Each row was made from one walk, in order. Every step used is in the known rows, and no mark comes twice. Write each row's walk.
In the rows, 128 means zero.
Known rows
tuvomik-bufare-tokepi: [138 130 136 118  90 116 127 125 107 116 132 117 127 141 123 135 128 100
 124 138 147 136 142 153 125 131 127 132 135 127 124 141 103 130 124 136
 133 126 123 123 137 131 145 127 113 113 165 138 218 138 123 128 159 126
 128 134 135 113  74]
tokepi-bufare-geno-tazov-vone-dosul: [110 129 113  68 149  96 131 125 104 129 104 127 121 144 129 121 219 131
 124 169 152 161 173 144 128  77 175 145 135 125 138 162 119 149 114 139
 127 139 108 119  93 111  86 121 113 115 115 136 164 139 130 128 141 124
 153 123 114 106 142]
kuva-tuvomik-bufare-geno-fiza-nisan: [151 133 156  97  37 108 146 131 121 109 136 122 136 143 142 123 101 111
 107 126 177 128 152 149 111 115 143 147 147 122  84 144  86 115 118 133
 140 119 104 130 128 130 104 135 108 111 164 119 206 139 119 137 172 142
 121 133 144  99 113]
tokepi-bufare-tuvomik-kuva: [109 125 137 106  44  96 120 134 117 121 127 100 130 137 124 136 145 119
 122 168 149 135 166 143 139 123 140 132 123 120 109 147 122 121 120 150
 136 124 125 142 119 131 138 125 123 107 129 148 180 128 125 122 152 120
 135 133 138 104  98]
tazov-nagi: [126 126 143 125 141 119 137 130 136 131 112 136 127 125 125 114 128 122
 100 110 135 126 137 136 133 100 131 137 118 129 132 119 131 139 121 124
 129 125 114 118 121 123 125 119 123 132 138 128 130 140 124 130 130 113
 145 121 117 122 139]
nisan-fiza-geno-bufare: [144 140 125 104 152 136 147 131 124 121 138 104 125 130 129 122 129 136
  87 108 133 138 146 134 125 104 111 148 136 130  57 151 118 123 128  46
 141 113 108 157 120 121 113 156 127 134 124 122 189 120 123 125 138 143
 122 129 123 108 144]
fiza-geno-bufare-tuvomik-kuva: [112 130 143  89  61 129 130 137 113 121 122  95 128 144 121 120 144 127
 119 113 157 137 145 147 136 100 127 140 138 124  66 179 110 128 127  96
 148  69 108 158 123 135 122 144 122 117 148 116 196 134 122 131 147 141
 107 123 140 111 105]
geno-fiza-nisan-ruvu: [153 141 134 102 133 127 146 134 126 118 132 127 136 134 138 139 108 120
 107 100 129 121 141 119 128 130 124 128 140 131  73 117 133 130 123  73
 149 123 130 138 116 140 100 148 121 132 170 129 157 114 115 119 133 148
 137 129 109 108 142]
tokepi-bufare-geno-fiza-nisan-ruvu: [152 147 124  91 117  86 143 138 119 110 127 107 143 150 132 127 137 133
 107 129 153 135 173 133 119 137 130 135 144 124  66 125 108 119 106  80
 144 143 134 132 113 128  94 146 123 120 144 151 199 111 126 129 150 150
 142 131 122  87 143]
vone-tazov: [116 126 117 122 177 146 126 124 127 141 129 130 118 124 127 126 146 107
 124 147 120 118 133 123 139 123 152 134 138 136 143 148 138 131 131 138
 128 108 134 116 114 126 112 132 115 115 127 126 109 127 128 122 124 135
 134 119 120 136 140]
tokepi-bufare-tuvomik-kuva-nagi-tazov-geno-fiza: [ 96 128 163  80  88  91 132 122 114 119  82 113 139 125 153 122 151 119
 117 127 172 130 206 157 124  58 154 147 115 122  96 154 109 146 100 147
 129 112 106 137 122 117  88 133 115 105 115 129 151 124 118 115 174 133
 138 130 108  81 105]
rikat-nagi-tazov-geno-fiza: [122 136 129  89 149 113 151 115 127 124  68 140 131 105 160 132 161 110
 109 105 134 118 158 128 104  55 141 142 114 136 145 130 133 151 112 134
 129  81 116 127 122 117 110 131 123 135 140 105 120 139 128 125 144 161
 128 120  95 110 126]
tokepi-bufare-tuvomik-kuva-nagi-tazov-geno: [ 82 124 150 109 103  90 126 120 116 122  86 112 146 131 142 106 141 120
 113 136 175 133 189 150 146  63 146 142 109 124 118 157 108 135 107 143
 129 127 111 127 131 112  94 125 122 102 107 129 165 135 125 122 168 124
 137 135 128  90 110]
poge-libe: [126 134 123  97 138 130 132 129 123 112 121 141 134 131 124 117 117 157
 138 123 134 127 143 136 125 122 126 132 129 121 136 132  98 128 131 140
 128 126 122 140 125 126 126 126 139 118 119 124 144 128 127 115 127 137
 147 124 134 119 123]
bufare-tuvomik: [139 117 142 101 110 116 129 134 123 138 111 116 120 135 125 128 133 122
 143 130 136 123 141 131 134 142 144 130 127 127 109 144 114 138 114 146
 131 123 119 123 134 131 135 129 121 114 133 133 104 116 136 132 141 140
 125 127 139 118 119]
rikat-nagi-tazov-geno: [118 131 114 115 168 111 143 115 130 129  66 141 141 110 150 116 148 112
 110 110 137 124 145 119 125  57 131 135 107 139 168 135 133 137 121 137
 129  91 119 119 126 113 114 121 128 132 130 105 133 149 133 135 143 157
 125 126 114 118 131]
tokepi-bufare-tuvomik-kuva-nagi-tazov-vone: [ 77 121 135  98  97 102 122 122 120 128  93 114 136 136 139 113 153 120
 116 139 177 137 190 150 147  75 155 146 108 129  97 156 109 139 108 168
 132 140 108 132 126 118  95 124 118 103 107 134 153 137 125 126 164 124
 150 138 133  97  98]
tokepi-bufare-geno-fiza-nisan: [144 151 142  84  75  84 136 131 122 114 126 123 132 150 130 127 144 131
 103 149 148 140 167 137 111 126 128 134 138 121  92 128 100 109 107 127
 143 118 132 136 106 123 114 136 120 122 132 146 166 129 130 136 148 145
 128 125 127  99 146]
ruvu-nisan-fiza-geno-bufare-tuvomik: [157 138 129  92  99 122 143 136 134 128 124  80 117 150 136 120 117 124
  92 115 153 129 162 128 137 110 129 151 147 135  42 160  96 117 115  42
 142 118  98 155 135 130 110 149 114 116 141 116 137  99 119 134 140 164
 129 128 135  94 146]
tuvomik-kuva-nagi-tazov-geno-fiza-nisan-ruvu: [105 147 153 120 137 124 147 124 119 110 100 140 158 135 158 114  90 107
  91  63 168 116 165 137 144  45 122 136 130 134  80 135 124 136 120  64
 145 103 120 137 122 131  46 141 119 125 155 104 196 131 106 115 163 150
 143 133 102  87 135]
nisan-fiza-geno-tazov-nagi-kuva-tuvomik: [136 147 161 107 100 130 148 122 127 127 107 114 143 121 153 101 118 146
  71  82 150 124 162 132 130  40 141 149 118 132  68 169 113 143 121  74
 140  95  73 140 123 109  93 158 117 118 146 104 170 109 110 119 150 160
 130 140 127  89 173]
kuva-nagi-rikat: [112 130 125 135 134 128 117 116 128 132  98 132 154 124 143 101 112 157
 110 122 154 128 141 129 122 105 131 124 125 129 104 125  95 136 124 123
 105 142 119 116 137 111  95 138 127 134 111 132 118 127 122 134 134 142
 137 142 128 119 130]
ruvu-nisan-fiza-geno-tazov-nagi-rikat: [152 155 135 116  91 132 136 110 129 129  91 129 120 133 154 100 109 126
  52  97 149 125 162 114 125  50 133 132 133 143  88 142  90 128 118  47
 128 106  89 130 117 118  97 136 123 134 138 105 162 105 113 134 131 168
 144 135 115  90 194]
poge-bufare-geno-fiza: [134 140 131  63 122  99 137 138 120 112 130 127 120 138 131 123 138 157
 150 120 141 128 161 159 101 119 128 144 145 117 101 141  80 132 109 114
 121 106 120 126 131 123 117 139 123 117 137 129 185 120 125 119 143 149
 142 119 129 105 121]
kuva-nagi-tazov-geno-fiza-nisan-ruvu: [129 142 146 108 180 117 153 121 123 119  91 137 156 129 158 111 102 123
 102  68 158 119 163 126 136  72 126 138 124 134  78 130 117 143 109  69
 142 122 114 127 126 120  53 147 120 129 149 111 138 119 115 122 153 153
 142 130 101  91 156]
dosul-vone-tazov-nagi: [101 133 140 117 177 145 146 118 137 133 124 142 104 117 119 120 166 101
 114 122 113 112 141 139 154 111 150 132 110 143 152 137 130 143 114 158
 134 100 112 100 127 123  89 119 110 117 153 127  94 143 126 112 145 119
 152 120 103 128 141]
tazov-geno-bufare-tuvomik-kuva-nagi-rikat: [ 89 120 139 105 109 118 127 122 116 121  71 110 151 135 141 104 127 143
 109 101 169 131 169 162 126  61 141 144 115 124  81 155  88 158 120  92
 122 105  92 129 126 120  81 136 117 122 126 118 162 142 115 131 162 133
 144 131 126 107  95]
tazov-geno-fiza-nisan: [148 144 159 107 132 125 152 120 131 114 110 155 130 134 134 130 115 106
  94 100 138 126 143 129 133  99 114 132 119 133 117 118 133 131 121  99
 150  90 123 124  99 136  98 130 121 138 146 112 151 152 125 132 145 134
 135 118 107 112 155]
tokepi-bufare-tuvomik: [134 118 133  97  90  93 126 133 121 131 115  98 129 132 125 131 160 131
 132 173 138 134 166 132 129 146 148 133 118 122 107 142 118 131 109 151
 131 146 123 131 125 124 143 130 123 110 122 153 123 117 136 129 142 126
 133 130 136 111 117]
tazov-geno-fiza-nisan-ruvu: [152 139 142 108 170 124 159 127 130 111 114 137 142 136 137 131 112 109
  98  84 137 121 151 125 137 101 117 133 127 135  84 113 137 138 121  52
 151 110 126 128 106 139  83 139 123 139 159 113 177 131 123 120 147 138
 148 124  99 103 151]
tazov-nagi-kuva-tuvomik-bufare-geno-fiza-nisan: [131 148 164 103  36  86 152 125 130 112 105 122 146 148 151 106  97 111
  71  96 188 116 161 155 112  59 132 146 130 125 102 146  85 133 111 125
 144  90  99 127 124 126  97 138 101 111 184 116 232 153 106 141 172 144
 132 127 141  94 117]
bufare-tuvomik-kuva-nagi: [ 97 120 148 116  60 126 121 139 125 131 122 117 140 134 128 115 112 140
 128 124 162 131 152 147 154 111 142 137 131 121  91 149 118 128 124 137
 124 125 109 129 141 127 103 125 114 110 132 127 131 128 118 124 153 138
 138 135 136 103  93]
rikat-nagi-kuva-tuvomik-bufare: [ 99 127 111 136  45 109 135 120 136 117 105 104 154 113 157 121 124 133
  97 144 165 115 143 127 120  71 135 138 121 127 141 144 125 129 135 145
 123 111 106 136 145 124 129 136 113 117 176 110 206 155 106 130 151 149
 130 139 140 114  76]
bufare-tuvomik-kuva: [113 123 144 111  57 124 122 136 120 131 122 115 123 139 122 135 119 112
 131 132 145 126 143 143 140 120 139 129 131 126 113 150 124 129 127 140
 136 105 121 134 129 138 130 123 121 111 140 132 161 128 123 128 149 135
 125 131 141 112  96]
nagi-tazov-vone-dosul: [105 128 111  94 201 127 135 115 120 144  93 142 117 128 141 112 158  96
 120 130 148 134 142 131 134  65 148 135 125 145 164 145 137 155 127 143
 130 124 124 132 109 123  83 122 117 121 127 124 139 145 123 130 133 130
 133 127 114 128 139]

Which walk is each row?
[ 91 116 153 111 108 123 139 136 122 117  98 107 146 137 131 116 135 143
 117 104 165 134 166 164 146  77 142 154 119 117  86 158 112 145 119  98
 132 111  90 130 128 125  86 129 113 118 133 110 144 146 116 121 159 117
 150 121 122 106  93]
tazov-geno-bufare-tuvomik-kuva-nagi
[142 137 121 131 143 126 139 131 129 121 133 126 145 140 130 121  96 121
 102 108 135 122 126 113 147 137 115 122 133 134  91 121 127 121 129  71
 148 134 134 130 123 136 101 137 127 130 157 130 174 121 123 129 131 142
 134 133 128 116 147]
fiza-nisan-ruvu
[134 120 149 113  49 101 133 115 111 119  82 122 137 131 154 101 136 126
 109 111 173 132 161 157  92  69 177 140 130 119 115 163  59 150 110 139
 116 129  74  98 128 110 109 128 116 117 152 113 196 128 119 136 168 133
 138 136 145 103 122]
kuva-tuvomik-bufare-geno-tazov-nagi-rikat
[111 132 148 141 113 112 136 123 140 128  99 119 148 124 145  99 109 147
  97 103 149 109 144 137 130  66 138 139 109 130 127 134 120 148 123 131
 128 122 100 124 131 121 111 135 115 116 146 121 132 137 112 129 139 130
 137 133 136 117 134]
tazov-nagi-kuva-tuvomik
[106 123 116 102 192 139 135 125 128 138 113 141 118 131 123 119 160 109
 111 140 147 139 135 132 145  85 142 138 129 139 154 127 152 156 138 123
 128 132 122 125 100 130  80 114 112 130 128 126 143 162 123 128 132 113
 152 125 112 131 129]
tazov-vone-dosul
[137 144 131 108  68  94 149 132 121 105 121  99 163 153 156 120  94 124
 105  96 183 112 159 143 112  94 134 139 148 127  66 150  88 131 118  75
 145 123 115 137 140 134  79 157 111 106 193 119 252 124 105 128 173 165
 127 142 146  89 104]
nagi-kuva-tuvomik-bufare-geno-fiza-nisan-ruvu
[ 82 151 129 121 167 131 142 112 136 133 112 135 118 126 127 116 160 106
 108 112 115 101 141 135 150  81 138 125 105 147 160 146 129 149 115 157
 138  77 121 112 133 125  81 131 108 111 161 123 132 145 115 115 147 138
 143 120 114 126 135]
dosul-vone-tazov-nagi-kuva
[112 123 125  87 163 142 134 122 112 138 111 144 115 129 135 136 185 115
 133 136 131 149 145 129 139  77 165 136 132 133 150 154 145 161 130 130
 131 118 102 128  94 126  84 122 112 125 137 113 124 145 120 122 126 126
 152 119 101 127 142]
geno-tazov-vone-dosul
[ 86 122 148  99 114 125 127 124 121 136  91 131 132 138 140 110 127 110
 128 103 172 129 167 153 149  68 153 143 116 134 100 161 107 148 113 159
 133 122 104 128 134 124  86 125 116 107 119 115 134 138 124 132 161 136
 142 135 135 107  99]
bufare-tuvomik-kuva-nagi-tazov-vone
[102 133 114 130  86 113 132 120 144 128  96 110 161 113 154 112 128 164
 107 133 145 112 139 118 124  72 137 136 118 131 128 137 134 135 134 142
 122 111 109 133 139 117 124 140 116 120 152 120 123 139 114 130 137 170
 129 139 140 121 111]
rikat-nagi-kuva-tuvomik
[ 86 139 144 130 147 141 145 112 147 130 112 123 132 118 138 105 146 124
 112 117 129  97 149 139 152  72 157 137 103 143 142 152 119 153 117 168
 133  97  97 109 137 120  77 136 103  98 160 120 109 137 111 111 154 137
 144 129 123 125 139]
dosul-vone-tazov-nagi-kuva-tuvomik
[121 133 161 104  34 110 133 118 106 113 101 111 145 138 152 117 135 121
 115 111 161 125 165 159 124  61 162 142 118 119 111 176  85 160 113 146
 137 111  75 116 134 119 135 144  97  98 191 121 204 137 103 120 164 133
 139 132 140  95  97]
geno-tazov-nagi-kuva-tuvomik-bufare-tokepi
[107 130 146 144  70 110 139 119 133 120 112 112 145 124 148 110 109 120
  86 114 171 115 145 147 122  63 135 142 113 125 139 142 117 142 126 126
 129 119  97 123 137 126 123 131 113 114 170 117 211 153 103 126 154 116
 140 133 140 115 100]
tazov-nagi-kuva-tuvomik-bufare
[124 129 134  80 150 147 140 120 107 134 111 140 113 131 129 117 186 117
 116 121 149 156 142 121 148  66 152 138 136 140 128 165 144 155 133 107
 139  86 100 136  89 126  78 132 117 133 131 101 162 149 124 126 129 136
 134 120 106 116 160]
fiza-geno-tazov-vone-dosul
[101 129 173  86 105 112 135 125 112 126  79 127 133 127 152 123 123 112
 130  90 170 121 182 159 134  51 152 147 121 127  98 156 106 154 107 137
 129  96 103 125 134 124  79 130 113 108 128 108 123 124 119 118 170 147
 131 127 110  90 100]
bufare-tuvomik-kuva-nagi-tazov-geno-fiza
[103 132 111  99  61 101 142 117 120 114  79 118 148 134 158 122 174 137
 120 120 177 133 161 145 113  39 174 153 123 128 124 176  90 149 118 157
 129 107  80 117 129 115 104 134 108 113 166  94 205 159 116 138 166 159
 144 134 145 105  89]
rikat-nagi-kuva-tuvomik-bufare-geno-tazov-vone
[ 86 118 140 101  66 122 123 142 121 123 122  99 142 137 132 124 131 152
 128 120 160 134 158 158 138 107 149 146 135 112  69 164 106 137 119 115
 130 120  97 143 139 127 103 140 110 112 141 126 128 128 109 121 148 127
 136 126 131 111  84]
geno-bufare-tuvomik-kuva-nagi
[160 130 139 107  65 106 152 137 119 105 135 104 148 145 146 123 102 116
 110 109 179 122 156 143 114 124 145 146 152 124  58 140  93 123 118  83
 142 144 106 128 132 132  82 145 112 114 182 122 229 118 117 126 172 145
 136 140 138  92 108]
kuva-tuvomik-bufare-geno-fiza-nisan-ruvu
[141 124 138  81 109 125 138 137 116 128 113  91 125 141 123 116 153 134
 125 110 150 137 141 135 127 125 131 143 134 125  63 172 100 139 117 100
 146  91 103 148 126 128 128 152 122 120 140 118 137 122 133 138 139 146
 106 118 138 115 124]
fiza-geno-bufare-tuvomik
[132 145 137 101 205 151 167 120 132 114 127 140 122 129 130 138 150  87
 112  96 114 105 156 129 156 110 136 132 119 148 103 129 134 145 115  88
 157  92 124 117 115 139  45 140 111 121 176 113 144 130 121 103 164 142
 156 120  84 112 152]
dosul-vone-tazov-geno-fiza-nisan-ruvu
[159 151 132 117  85 142 134 123 130 123 135 116 114 140 146 126 118 128
  93 113 137 133 151 111 138  89 134 134 149 138  76 155 110 108 124  56
 137 116 102 147 125 127 105 142 124 124 138 100 145  97 116 124 127 166
 131 134 121  95 184]
ruvu-nisan-fiza-geno-tazov
[114 125 130 131 218 143 139 118 131 137 106 138 124 124 125 122 146  96
 113 128 129 118 141 132 149  93 147 142 122 140 157 146 142 138 130 116
 130 102 128 108 103 125  90 124 118 119 123 111 131 146 135 124 137 126
 145 114 109 135 146]
vone-tazov-geno
[152 143 134 120 141 140 143 128 123 128 136 123 123 127 126 117 111 126
  86 116 136 136 139 125 135 112 107 139 133 138  78 134 133 115 133  65
 135 112 119 142 124 122 110 142 132 131 117 124 188 118 133 129 141 150
 118 141 128 104 149]
nisan-fiza-geno
[159 150 145 113  96 138 145 125 132 126 119 125 113 135 144 116 117 123
  64  91 144 129 155 119 143  65 136 143 137 140  90 147 113 115 119  48
 138 110  87 133 121 123 101 133 118 128 144  99 145 108 111 124 129 152
 146 127 110  91 194]
ruvu-nisan-fiza-geno-tazov-nagi
[ 98 131 136 130 155 131 135 118 144 142  98 123 142 121 144  97 129 127
  96 116 146  99 150 133 143  63 162 148 118 135 140 155 135 150 127 141
 128 103 103 114 116 118  93 139 103 102 150 120 114 137 110 123 135 137
 144 123 132 125 147]
vone-tazov-nagi-kuva-tuvomik
[138 136 129  78 177 155 148 123 110 139 119 138 109 125 132 119 168 112
  86 124 143 155 155 126 145  58 146 147 137 143  97 159 148 150 134  70
 139 105  93 140  92 121  65 136 115 130 122 110 177 131 122 119 140 146
 143 131  98  99 165]
nisan-fiza-geno-tazov-vone-dosul
[ 83 127 140 105  58  93 113 126 116 130 108 101 138 129 144 113 135 130
 128 151 170 133 182 146 139  95 154 134 122 119 102 163 104 125 107 169
 126 136 115 138 139 113 113 133 121  96 111 146 154 114 119 122 157 137
 125 138 137  91 101]
tokepi-bufare-tuvomik-kuva-nagi-tazov
[105 130 131 125 144 122 123 120 124 135 108 128 143 119 152 107 114 140
 132 112 148 124 142 130 129  98 138 131 125 127 119 143 102 132 116 148
 119 143 121 127 147 109 103 138 123 119 111 123  99 115 123 129 136 144
 121 133 127 114 130]
kuva-nagi-tazov
[132 117 132  84 112 115 135 137 123 132 110  93 125 137 128 131 151 133
 144 132 130 129 147 141 118 135 149 141 129 119  87 159 103 149 110 120
 138 119 107 139 131 129 136 142 117 117 144 132 103 115 126 128 136 133
 127 117 133 124 109]
geno-bufare-tuvomik
[124 134 139 122  64 110 125 120 112 115 121  98 152 142 142 116 111 121
 123 135 168 118 150 155 125  93 136 135 125 126 115 159  94 142 126 143
 131 129 109 127 150 126 137 146 107  95 176 131 225 137 111 126 166 144
 124 143 154 108  74]
nagi-kuva-tuvomik-bufare-tokepi
[142 138 132 107 217 143 156 124 126 125 111 136 134 130 137 131 130  92
  94  98 135 110 156 122 145  97 141 142 136 141  99 133 148 143 126  58
 151  91 130 117  92 139  60 144 109 124 162 112 159 133 123 115 143 146
 154 115  92 113 164]
vone-tazov-geno-fiza-nisan-ruvu
[103 133 106 103 169 110 148 117 125 122  65 120 138 114 155 117 167 126
 110 104 131 124 150 130 109  53 135 143 110 131 143 149 116 145 116 113
 134  88 108 135 126 113 122 135 123 135 143 106 131 146 123 130 138 147
 129 115 110 125 124]
rikat-nagi-tazov-geno-bufare
[132 111 139 103  74 123 141 125 114 113 114 126 126 141 142 127 160 119
 141 119 173 142 160 158 115  90 183 153 132 123 106 169  82 143 117 147
 132 142  80 113 124 119 106 125 114 112 141 100 186 140 129 132 166 118
 149 133 145 114 106]
kuva-tuvomik-bufare-geno-tazov-vone
[135 134 128  92 139 122 130 131 111 118 122 105 135 145 123 126 153 140
 140 124 130 135 148 153 117 125 133 140 134 122  89 153  99 146 117 114
 136 129 113 137 126 125 148 147 112 117 151 142 140 127 122 122 138 133
 127 121 128 123 106]
geno-bufare-tokepi
[121 122 127 117 178 128 146 127 125 114 106 120 132 132 131 124 152 130
 121 103 128 134 142 144 121  92 128 142 115 123 118 137 122 145 124  85
 136 113 111 133 113 126 112 133 127 136 131 112 143 145 124 125 138 110
 137 115 114 131 130]
tazov-geno-bufare
[102 140 138  88  90 126 136 132 113 130 110  95 132 133 146 104 111 131
  99  96 168 135 172 151 134  63 130 152 138 128  27 185  91 129 116  75
 139  96  92 162 141 114  83 158 118 107 124 119 179 105 112 122 164 168
 108 138 131  78 115]
nisan-fiza-geno-bufare-tuvomik-kuva-nagi-tazov
[117 142 136 104  54 132 135 140 135 123 133  80 134 149 138 107  93 146
  71 112 178 131 172 142 156  75 127 154 149 130  23 166 100 105 123  38
 134 121  88 158 140 129  81 145 108 111 136 108 165 112 103 127 152 157
 142 135 130  81 121]
ruvu-nisan-fiza-geno-bufare-tuvomik-kuva-nagi
